Each row was made from one walk, in order. Every step used is in the known rows, and no mark comes twice. Write each row's walk.
(in the rows, 128 means zero)
Known rows
J/T/S/K/A: [105 116  92 138 126 120 111  89 182 163 113 120 135  93 170 131 126 114
 113 138 112]
Q/T/A/K/S: [131  53  75 139 147  86 134 127 212 136 156 135 148 116 212 115 105 117
  88 151 117]
K/A/T/S: [124 127 111 143 141 145 143  89 158 161 136  99 120 114 194 118 133  90
 128 133 119]
Q/T: [131 130  94 101 174 125 165 128 174 130 160 110 146 118 157 129 134 102
  73 126 131]
S/K/A/T: [108 117 102 140 114 139  85 100 140 146 136 119 115 110 186 149 122 118
 145 145  93]
X/T/J: [138 124 125 149 151  78 165 114 210 136 152 129 152 115 179 123 103 106
 138 163 122]
A/T/J: [133 134 120 132 140 100 138 116 173 141 155 127 144 123 193 118 117 112
 140 148 110]
K/X/T: [114 112 104 146 127  94 125 133 211 125 150 117 115 115 155 135  98 123
 134 156 129]
T/S/K: [114 126  67 149 159 106 125  86 171 150 123  99 121  74 179 130 147 118
 108 143 138]
X/K/A/T: [110 131 130 128 108 139 110 115 161 136 153 125 112 121 182 128 118 113
 155 140  83]
J/T/X/K/A: [104 143 123 110 106 130 127 104 201 145 128 130 135 119 163  96 109 113
 122 140  82]
S/T/X: [125 149  80 129 131 135 113  81 174 162 116  99 125 136 189  78 125 109
  89 141  91]
J/T/A: [123 125  65 107 181  98 110 110 174 119 147 132 124 129 181  71 118 118
  72 106 118]
J/T/S: [136 134  91 122 169 111 148 104 186 144 142  97 141 113 179  85 139 112
  91 121 138]
S/T/A/K/X: [108  90  72 114 119  99  98 139 214 138 136 122  99 135 179  95 114 126
  95 125 116]
K/X: [ 99 118  85 113 113  97 106 149 210 140 144 122 113 120 154 116 111 136
 110 134 127]
Q/T/A/K: [137  70  72 108 177 117 148 111 179 119 149 114 123 132 200 106 127  93
  68 126 113]
A/K/S: [131  43  87 150 124  78 125 131 222 141 156 132 151 113 215 124 103 129
 111 168 108]
J/T/A/K/X: [109  89  68 100 126  97  98 143 210 125 141 121 111 131 173  94 111 133
  90 123 122]
Q/T/A: [123 128  70 105 195 119 150 109 165 125 150 126 122 123 174  98 125  91
  59 107 129]
Q/T/J: [137 140 114 111 166  97 180 124 196 141 155 125 166 118 168 118 123 101
  96 138 131]
X/T/A/K/S: [131  45  81 158 140  77 126 122 219 133 154 137 142 114 217 117  95 120
 108 163 112]
T/X: [122 137  77 118 141 137 128  84 164 147 122 100 135 123 185  96 117 106
  90 150 101]
A/K/S/T/J: [138 107 114 151 127  67 138 122 231 162 145 138 155 128 206  95 114 119
 122 153 107]

Which walk is each row?
[134 125 116 152 128  66 137 123 229 166 145 142 155 125 197  94 113 122
 123 150 110] -> K/S/T/J
[133  82  92 158 117  82 106 125 225 160 146 128 130 132 211  95 120 130
 110 147  96] -> A/K/S/T
[105 110 100 155 124 121 123  84 184 164 112 118 127  89 171 146 120 102
 127 151 113] -> X/T/S/K/A
[134 139  96 121 182 133 188 102 177 150 146  90 139 107 172 111 146  85
  78 122 148] -> Q/T/S
[113 164 113 110 130 120 149 107 199 124 145 113 121 110 168  80 123 118
 119 145  95] -> T/X/K
[103 144 128 123  98 131 129 100 205 158 123 130 123 122 168  96 112 106
 127 141  76] -> S/T/X/K/A
[131  51  73 140 140  76 114 127 216 133 155 139 150 119 216 102 101 131
  94 151 112] -> J/T/A/K/S
[131 138 126 149 123  64 144 127 238 159 151 144 151 120 192  87 114 125
 132 149 107] -> X/K/S/T/J
[107 118  68 142 163  96 112 107 186 121 137 129  99 108 170 110 104 112
 103 130 130] -> S/K/X/T/A
[121 126  73 133 167 101 113 101 183 144 138 132  99 136 193  71 124 104
  82 110 106] -> S/T/A
[115 131  71 151 153 120 112  84 150 147 128  94 115  77 186 135 149 120
 121 142 132] -> A/T/S/K
[117 172 109  99 133 116 137 111 198 117 148 113 132 114 162  68 125 131
 112 136  97] -> J/T/X/K
[ 95 137  67 120 129 109 111 128 196 148 128 104 116  87 147 128 133 133
 100 130 152] -> Q/T/S/K/X
[128  46  75 148 139  78 123 124 216 138 153 139 143 117 219 110 101 121
 100 157 110] -> T/A/K/S
[126 129 129 133 125 108 135 111 177 152 145 134 147 125 191 125 109 106
 146 150 100] -> K/A/T/J
[118 136  68 136 172 118 140  90 165 147 128  94 130  73 168 135 153 113
  91 135 146] -> Q/T/S/K
[ 92 129  68 129 121 101 101 125 200 150 124 108 110  88 154 124 128 137
 111 134 145] -> T/S/K/X
[123 141 140 129 120 106 141 115 186 145 150 136 143 121 186 117 111 109
 154 149  97] -> X/K/A/T/J
[126 108  96 160 119  81 104 126 221 165 147 133 130 128 198  94 119 132
 112 142 102] -> K/S/T
[120 113  71 146 156  88 108 108 198 149 141 142 111 130 202  74 113 112
  85 119 108] -> K/S/T/A
[120  86 102 143 126  96 126 133 216 121 150 112 114 118 167 136  99 121
 131 161 123] -> A/K/X/T
[ 89 122  66 123 113  94  85 136 200 141 130 118 110  93 150 130 121 148
 113 139 133] -> S/K/X
[129 110 120 141 132  76 153 128 224 135 148 127 144 119 175 123  99 114
 138 163 126] -> A/K/X/T/J
[128 147  72 102 145 131 110  90 165 137 126 100 150 129 177  78 119 124
  79 137 104] -> J/T/X
[136  69  74 127 157 105 122 105 192 133 140 119 107 140 214  88 127 102
  85 128  96] -> S/T/A/K
[116 174 113  97 143 131 165 111 193 121 151 108 130 110 158  86 130 111
 103 137 105] -> Q/T/X/K
[107 115  91 153 127  91 110 125 204 125 141 114 113  96 152 145 105 132
 136 159 133] -> S/K/X/T
[127 151  77 101 159 152 150  89 156 143 129  93 148 123 170 104 125  97
  66 139 114] -> Q/T/X
[106  83  71 108 124 100 106 140 209 130 140 122 105 129 176 104 110 124
  95 130 121] -> T/A/K/X
[114 119 103 141 115  89 134 124 226 139 154 135 147 101 190  97 102 134
 124 163 105] -> T/X/K/S
